Known rows, with every step that occurs
n, a: [0.47 0.50 0.90 0.94 1.03 1.21 0.93 -0.46 0.94 0.69 -0.39 0.84 0.74 0.27 -0.50 -0.63 2.42 0.13 1.01]
c, f, n, a, s: [0.13 1.38 2.68 -0.06 -0.08 4.10 3.79 -3.23 3.52 3.80 -1.28 1.97 1.10 -1.11 -1.95 0.06 6.14 -0.64 -0.66]
n, a, f, s: [0.63 2.84 1.53 0.54 0.92 3.87 2.39 -1.86 1.74 1.38 -1.49 2.36 0.86 1.34 -2.71 0.21 5.44 -0.73 -0.14]
s, f: [0.38 0.89 0.73 -0.67 -0.09 1.79 0.37 -1.32 0.36 -0.14 -0.27 1.08 0.12 0.56 -1.48 -0.38 1.54 -0.17 -0.73]
c, f, a, s, n: [0.30 0.92 2.76 -0.97 -0.22 3.71 3.59 -2.77 2.37 3.76 -1.61 1.81 0.60 -0.78 0.65 0.21 6.07 -0.40 -0.40]
n, a, s: [0.66 1.40 2.63 0.97 1.15 1.91 2.04 -1.49 1.78 2.09 -0.96 1.29 1.45 -0.32 0.40 -1.19 4.18 0.60 1.33]
n, a, s, f, p: [1.94 1.69 3.60 0.09 -0.76 2.82 1.13 -2.12 1.54 1.54 -0.85 3.29 0.78 -0.27 -0.62 -0.87 6.12 -0.40 -0.06]
f, a, s, n: [0.97 1.73 2.96 -0.23 0.12 2.70 2.78 -1.08 1.52 2.33 -1.81 1.28 1.65 0.76 1.85 -0.45 5.75 0.56 1.16]
y, p, c, f: [-0.33 -0.82 -1.45 0.63 -0.98 0.79 -1.03 -1.43 0.80 0.35 -0.18 -0.93 -1.59 0.62 -1.34 0.73 -2.15 0.06 -3.22]
a, s, n: [0.66 0.76 2.70 -0.85 0.72 1.53 2.19 -1.83 0.97 2.18 -1.35 0.59 1.10 0.11 1.73 -1.37 3.78 0.65 1.77]
n, a, s, f, p, c: [2.23 2.80 2.87 0.63 -0.87 2.26 0.46 -1.53 2.50 1.84 -0.07 2.24 0.97 0.55 -0.96 -0.43 5.17 0.62 -1.95]
a, f: [0.05 1.11 0.11 -0.52 0.44 1.50 0.20 -1.36 -0.33 0.10 -0.53 0.98 -0.21 0.36 -1.38 0.08 1.59 -0.91 -0.79]
s, n, a, f, p, c: [2.23 2.09 1.46 -0.05 0.08 2.10 0.26 -1.12 0.87 1.47 -0.52 1.72 0.34 1.61 -0.99 -0.25 5.55 -0.26 -0.70]
s, n: [0.44 -0.13 0.93 -0.89 0.54 0.85 1.12 -0.74 0.12 0.77 -0.73 0.15 0.37 0.64 0.75 -0.85 1.95 0.19 1.56]
c, f, a: [-0.35 0.16 0.08 -0.15 -0.92 2.19 1.39 -0.95 1.45 1.58 -0.26 1.15 -0.31 -0.88 -1.06 1.57 2.43 -1.04 -2.21]
s, n, a, f, p: [1.94 0.91 2.16 -0.66 0.14 2.68 0.91 -1.75 0.07 1.16 -1.32 2.82 0.18 0.84 -0.65 -0.72 6.44 -1.31 1.18]
a, f, s: [0.19 2.38 0.64 -0.40 -0.13 2.59 1.47 -1.42 0.80 0.74 -1.04 1.42 0.16 1.11 -2.17 0.89 3.09 -0.91 -1.18]
f, n: [0.19 0.81 0.29 -0.24 -0.92 1.13 0.91 -0.09 0.82 0.35 -0.51 0.18 0.66 0.64 -1.17 0.58 1.69 -0.23 -0.25]
s, n, a, f: [1.08 1.51 1.99 -0.50 2.01 3.55 2.28 -2.49 0.66 1.52 -1.62 1.95 0.97 1.39 -1.12 -1.39 5.96 -0.58 1.80]
f, p, c: [1.18 0.54 -0.51 0.37 -2.02 -1.38 -1.96 1.44 0.25 -0.08 1.09 -0.13 -0.59 0.30 0.20 1.11 -0.45 0.24 -2.58]
s, a, f, p: [1.61 0.71 1.19 -0.68 -0.81 1.30 -0.15 -0.40 -1.20 0.08 -1.01 2.53 0.09 0.42 -1.51 0.09 4.47 -1.31 -0.08]
a, s: [0.20 0.86 1.78 0.03 0.18 0.66 1.09 -1.12 0.95 1.39 -0.61 0.48 0.68 -0.59 0.91 -0.51 1.76 0.42 0.29]

Rows
[0.43 2.54 1.96 0.48 -0.18 3.54 3.09 -2.64 4.35 4.14 -0.49 0.94 1.22 -0.30 -2.25 0.54 5.26 0.38 -2.51]  p, c, f, n, a, s
[0.25 1.06 0.58 1.26 -1.39 2.59 0.62 -1.86 2.31 1.88 -1.25 0.20 -0.45 0.65 -0.27 1.15 1.61 0.41 -3.61]  y, p, c, f, a, s
[0.17 -1.42 0.00 -0.90 -2.32 0.15 -0.47 -0.91 0.25 1.09 0.45 1.34 -1.69 -2.05 -0.70 1.30 0.84 -1.74 -2.32]  c, f, p
[0.69 1.26 0.92 -0.52 1.03 2.15 1.16 -1.20 -0.60 0.48 -1.29 1.66 0.89 1.04 -1.91 -0.59 3.91 -0.50 0.56]  s, a, f
[0.93 0.34 1.82 0.04 1.67 2.07 2.11 -1.14 0.98 1.41 -1.05 0.98 1.17 0.98 0.27 -1.46 4.41 0.34 2.61]  s, n, a
[0.22 0.24 0.05 -0.16 -1.00 2.82 1.40 -2.21 1.99 1.73 -1.52 -0.21 -0.89 1.99 -1.36 0.65 1.34 0.29 -2.11]  y, p, c, f, s, n
[0.74 2.64 2.80 -0.92 -0.73 3.60 2.42 -2.52 2.10 1.55 -1.33 1.69 1.46 0.61 -1.77 -0.22 4.86 0.02 -0.75]  a, s, f, n
[0.60 1.75 2.44 -0.64 0.11 2.47 1.42 -2.49 1.25 1.27 -0.83 1.55 0.81 0.04 -0.56 -0.88 3.18 0.23 -0.44]  a, s, f
[0.53 1.68 1.07 -0.92 -0.83 2.95 1.29 -1.37 1.17 0.13 -0.74 1.22 0.81 1.22 -2.63 0.27 3.10 -0.37 -0.93]  s, f, n
[0.38 0.45 -0.07 0.75 -0.89 2.64 1.27 -1.27 1.74 1.37 -1.58 0.31 -0.29 1.99 -2.71 0.78 1.65 0.45 -2.28]  y, p, c, f, s, a
[1.04 1.67 2.37 0.17 0.98 3.23 3.37 -1.18 2.12 2.04 -1.67 1.54 1.47 1.68 -0.55 -0.77 5.90 0.32 2.24]  f, s, n, a
[-0.08 1.27 -0.66 0.40 -1.04 1.67 0.70 -0.27 2.29 1.88 0.56 0.15 -0.26 -0.12 -1.32 2.01 1.50 -0.07 -4.10]  p, c, f, a
[0.56 1.87 2.04 0.63 -0.44 1.80 1.62 -0.37 1.51 1.52 -1.04 1.11 1.25 -0.03 1.10 0.42 3.81 0.44 -0.31]  f, a, s
[0.31 1.64 0.40 -0.09 -0.49 2.39 2.40 -0.82 2.68 2.75 -0.38 0.72 0.50 0.72 -2.84 1.14 3.34 0.38 -2.69]  p, c, f, s, a
[0.66 1.88 1.43 -0.02 0.49 3.74 3.48 -2.18 3.81 3.82 -0.67 0.97 0.69 1.04 -2.02 0.37 5.41 0.34 -1.38]  p, c, f, s, n, a
[1.01 0.59 0.35 -0.68 -1.45 0.59 -1.14 -0.60 -0.95 -0.28 -0.17 1.82 -0.91 -0.15 -0.93 0.80 2.07 -1.65 -1.44]  a, f, p
[0.24 1.95 0.38 -0.80 -0.41 2.57 1.07 -1.40 0.52 0.45 -1.01 1.06 0.54 1.05 -2.58 0.76 3.21 -1.10 -1.05]  a, f, n
[0.78 2.20 2.92 0.70 0.35 3.01 2.93 -1.61 2.67 2.40 -1.49 1.41 2.05 0.38 -0.75 -0.52 5.74 0.37 1.10]  f, n, a, s
[-0.53 -0.01 0.05 -1.03 -1.28 2.20 1.70 -1.69 1.68 1.76 -0.31 0.58 -0.36 -0.86 -2.36 1.24 2.02 -1.20 -1.91]  c, f, n
[0.33 0.81 2.12 -0.56 0.62 4.26 4.21 -2.86 2.99 3.50 -1.53 1.97 0.48 0.22 -1.75 -0.15 6.27 -0.64 0.51]  c, f, s, n, a
[0.73 1.88 1.02 -0.07 -0.58 2.96 0.90 -0.62 0.92 0.00 -0.63 1.71 0.76 1.12 -1.36 0.57 3.48 -0.29 -1.23]  s, f, a
[1.50 1.23 2.73 -0.85 -1.75 1.64 0.15 -1.73 0.64 0.85 -0.57 2.47 0.07 -0.53 -0.16 -0.25 3.72 -0.52 -1.07]  a, s, f, p
[0.89 2.00 1.23 -0.79 0.19 3.28 2.11 -1.27 0.28 0.74 -1.83 1.78 1.57 1.71 -3.15 0.07 5.55 -0.78 0.34]  s, a, f, n
